What can hang from each mark
j_338: j_266 j_437 j_563
j_232: j_437
j_563: j_338
j_266: j_503 j_615
j_615: j_266 j_437 j_563
j_166: j_503
j_503: j_166 j_266
j_437: j_338 j_615

Each row was made from one small tree. Brackets hold a mark, then the marks that hang from it, in the order of their numbers. Every link used is in the known rows. Write each row's tree.
Known rows
{j_232 {j_437 {j_338 j_266} j_615}}: [ -7 -12 -23   4 -28  26   3  28   1 -58  -8  -2  23  48   7 -11  -9   8
 -16   5  -2 -30  14  29]
{j_615 {j_266 j_503} j_437 j_563}: [ 59  29   5 -13  40  11  -8 -15  27  26  -6  -2  24 -54  36  -1  16  42
  18   2   2  -4   1  -5]
{j_166 {j_503 {j_266 {j_615 {j_437 j_338} j_563}}}}: [ 27  -3   0 -32  29   0  -3  -1   0 -12  18  -7 -18  14 -10  19 -22  11
 -27   8  18  18 -10 -50]
{j_615 {j_266 {j_503 j_166}} {j_437 j_338} j_563}: [ 45  25  -9 -29  49  31  -9  -7   2  -7   1  -4  36 -60  27 -23 -25  37
  19  10 -10  34   5  42]
{j_563 {j_338 {j_266 j_503 {j_615 j_437}}}}: [ 20  14   8   1   0 -24  -9   8  15  29  10   0 -45  33   2 -22  77 -15
  16 -12   2  20  -4 -25]
{j_266 j_503 j_615}: [ -3   4  19   2  -7 -37  -2  -8  30   5   9  -1 -25  10   5  -8  35   7
  24  -8   8 -52  -7 -18]
{j_232 {j_437 {j_338 j_563} {j_615 {j_266 j_503}}}}: [ 20  15  -7   2  25  41  -3  28  25 -33 -23   3  37   4  28 -39  28  68
 -13   9  -8  37  17  44]
{j_338 {j_266 j_503 j_615} j_563}: [-15  10  15   5 -24  11  -1  -2   3  32   4   5 -35  26 -15  -2  62   0
   2  -5   1  42  -4 -25]
{j_266 {j_503 j_166} {j_615 j_437 j_563}}: [ 27   3  12 -22   1 -14   0 -15   6  10  17   0  -2 -37   4 -28   2   0
  -2   1  -6  -5 -13  28]
{j_615 j_266 j_437 {j_563 j_338}}: [ 37   6  -3   2  43   0  -6  -5  27  17 -21  -5  11 -29  30  18 -11   5
  -6  -3   2   9   5  -7]
{j_166 {j_503 {j_266 j_615}}}: [-18  -6   0  -1   2 -29   2  -8 -15  -7  17  -4 -25  31 -35  37 -16  -1
   0   1  27 -35  -3 -55]
{j_232 {j_437 {j_338 j_563}}}: [-24 -20  -1 -10 -15  17   0   5  10 -46 -25  -7  -2   8   5  10 -22  23
 -25   4   0 -26   7  23]
{j_166 {j_503 {j_266 {j_615 j_437 {j_563 j_338}}}}}: [ 24  -2   2  -6  28 -29  -2  -5  -3  11  11  -5 -20   1 -19  24  11 -20
 -24  -1  20  38 -11 -53]
{j_503 j_166 {j_266 {j_615 j_437}}}: [-10 -35 -11 -23 -14 -25   8  -4 -45   2  16  -1 -22  21 -27  13 -93  -9
 -11   6  -3 -46  -2   0]
{j_266 j_503}: [ -5  14   9   9  -8 -24  -6 -11  13   2   1  -2  -3 -31  10   9  26  15
  45  -3  10 -70  -1 -18]
{j_266 {j_503 j_166} {j_615 j_437}}: [  4  -1   9 -19  -7 -32  -3  -6   2   9  19   0 -24   4  -2 -27  -3   9
  12  -3  -2 -49  -5  24]
{j_503 j_166 j_266}: [ -37  -24  -21    1  -19  -11    8  -13  -67  -12    7   -2    9  -27
  -31   37 -107  -17   24    8    1  -52    5    3]
{j_615 j_437}: [  -7  -10    5   -9  -10  -27   -4   -6   18    7   -3   -5  -21   11
   11   25  -31   17    4    0    9 -110    2  -24]
{j_437 {j_338 j_563} {j_615 {j_266 j_503}}}: [  4  22   2  11  33  41  -4  26  28   2 -14   6  21   6  26 -20  28  61
   2   8  -7  38  13  -2]
{j_266 {j_503 j_166} {j_615 j_563}}: [  4   2  11  -3  -4 -11   4 -20   2  -3  13   0  10 -41  -4 -18   1 -18
  10  -2  -5   6 -12  33]
{j_266 {j_503 j_166} j_615}: [-17   0   9  -1 -11 -30   2 -10  -4  -4  16   0 -12  -7 -12 -18   6  -7
  25  -4   0 -37  -5  27]
{j_338 {j_266 j_503} {j_437 j_615} j_563}: [-35  16   6  25 -28  35  -4  20 -15  15 -18  15  15  38  -1 -13  72   9
 -18   4  -5  39   6 -21]
{j_266 j_503 {j_615 j_437}}: [ 22   5  19 -15  -2 -40  -6  -3  34  19  11  -1 -37  22  12 -16  34  20
  10  -6   7 -66  -8 -20]
{j_503 {j_266 j_615}}: [-13 -30  -2  -1 -15 -29   9  -5 -18  -1   7  -2 -24  26 -20  33 -57 -11
  -1  -1   7 -49  -4 -40]
{j_615 {j_563 j_338}}: [-10  -6   5  21   5 -18   1 -12  18  -1 -16  -5   7 -41  10  30  -4 -35
   6  -7   5 -12  -4 -13]
{j_563 {j_338 {j_266 {j_503 j_166}}}}: [-25  19 -14  20 -15  -4  -6  -6 -37   1   7  -1   2 -25 -20  -6  38 -35
  53  -4  -1  31   6  21]

Which tree is each row?
[ 16  24  -2  21  24   3  -2  13  27   8  -4   4  30  -9  26 -12  26  44
  26   1   2 -34  12  -4]	{j_437 {j_615 {j_266 j_503}}}
[ -1  21  -9   3  20   2  -4 -14 -14  -1   1  -1  28 -46   2  -1 -17  26
  46   4   0 -18  11  35]	{j_615 {j_266 {j_503 j_166}}}
[-45  -4 -10  37 -22   3  -1  27 -10  -8 -25   7  13  65  -3   2  37 -39
 -16  -5  -1  -4  11 -19]	{j_563 {j_338 j_266 {j_437 j_615}}}
[ 21  22  -7   0  29  21  -2 -23 -10   4  -1  -1  49 -82  11   1 -20  15
  30   4  -3  24   4  42]	{j_615 {j_266 {j_503 j_166}} j_563}
[  9  -7 -17  29 -20  16   6  16  -1 -30 -18  -1  43   0  10  -7  22 -32
 -27  -3  -5  33   4  35]	{j_232 {j_437 {j_615 {j_563 {j_338 j_266}}}}}
[ 22   5  11  -7  14 -26  -2  -8   9  11  10  -1  -6 -34   7 -33  27 -23
   2  -7  -8  36 -12  28]	{j_266 {j_503 j_166} {j_615 j_437 {j_563 j_338}}}
[-39  -5  -7  14 -23  48   2  29  -1  -7  -9   5  -6  50  -3   8  -2   8
 -22   5  -7  21  11 -19]	{j_437 {j_338 j_266 j_563} j_615}
[-28 -36 -13  -6 -20 -24  12  -8 -50 -10  14  -1 -11  11 -37  21 -90 -24
   3   2  -1 -33  -1   4]	{j_503 j_166 {j_266 j_615}}
[ 19   9  19  14  14 -29   0  -9  36   8  -1  -2  -7 -28  13 -12  64 -27
  13 -12   2  31 -15  -8]	{j_266 j_503 {j_615 {j_563 j_338}}}
[ 12 -32  -9 -25  -7  -8  11 -12 -41   5  15  -1   0 -15 -18  14 -91 -20
 -24   7  -7  -3 -10   5]	{j_503 j_166 {j_266 {j_615 j_437 j_563}}}
[ 20 -15  15  -3  11 -33   1  -2  38  12  -7  -4 -28   9  15   3   8 -29
 -29 -11   1 -11 -11 -16]	{j_266 {j_615 j_437 {j_563 j_338}}}
[-40  -3  -4   0 -21  40  -4   7  -9  -4 -11  -2 -22  27  -9  32  -9   6
  -7   2  -1  18   7 -25]	{j_437 {j_338 j_266 j_563}}
[ 38  28  -1  33  43   8  -1  11  32  11 -15   3  47 -44  33 -19  51  10
  14  -2  -4  50   5   6]	{j_437 {j_615 {j_266 j_503} {j_563 j_338}}}
[-37 -13  10   6 -32  12   3   0   0  20  -3   3 -41  56 -21  24   8 -13
 -23  -5   2  14   1 -25]	{j_338 {j_266 j_615} j_563}
[  2  -8   1 -11  -8  24   3   1  16 -13   3  -4 -12  25   3  12  -9 -26
 -17  -3   0  26  -6 -12]	{j_437 {j_338 {j_266 {j_615 j_563}}}}
[  6  12  14   0 -14  10  -3 -10   1   9  -7   6  10  15   1 -10  69 -27
 -11  -4   2  47 -10 -14]	{j_338 {j_266 j_503 {j_615 j_563}} j_437}
[-29  15   0  17  14  36  -1  14 -20   4 -24  15  48   8  -1 -28  13  35
 -15  10 -13  44  17  36]	{j_338 {j_437 {j_615 {j_266 {j_503 j_166}}}} j_563}
[ 11 -30 -10 -11   7 -19   8  -6 -36   6   7  -1  -8 -20 -21   8 -67 -43
 -21   2  -8  40  -9   5]	{j_503 j_166 {j_266 {j_615 j_437 {j_563 j_338}}}}
[-31   7   6   1 -27  17   2  -5 -29  21  12   6 -22  13 -32 -14  29  -9
   3  -1  -7  60  -2  17]	{j_338 {j_266 {j_503 j_166} j_615} j_563}
[ 19   4  -8   8  37  37   3  18  35 -20 -15   0  45  -5  35   5 -40  27
 -15   6  -5   1  11   9]	{j_437 j_338 {j_615 j_266 j_563}}
[  1  -9   5   2 -21   8   6 -10  10   6   3  -1 -11  17  -7  22  -4 -33
 -19  -5   3   5  -8 -13]	{j_338 {j_266 {j_615 j_563}}}
[ 27  11   3 -19 -12  11   0 -12 -15  19  22   2  -4 -17  -7 -27  19 -16
  -1  -1  -7  41 -10  24]	{j_338 {j_266 {j_503 j_166} {j_615 j_437 j_563}}}
[ -7 -20 -13   3 -14   0   3  25  24 -65 -14  -4  27  33  20 -13 -29  20
 -16   4   0 -77  10  33]	{j_232 {j_437 j_338 j_615}}
[ 11 -30  -6 -31   4 -15   2  12  -6  -8   9  -5 -38  46  -2  11 -63  11
 -11   5   2 -42  -3 -42]	{j_503 {j_266 {j_615 {j_437 j_338}}}}
[-39  16  -4   7 -28  30  -3 -11 -44  16   5   5   1 -24 -28   5  19  -4
  24   4  -5  43   6  19]	{j_338 {j_266 {j_503 j_166}} j_563}
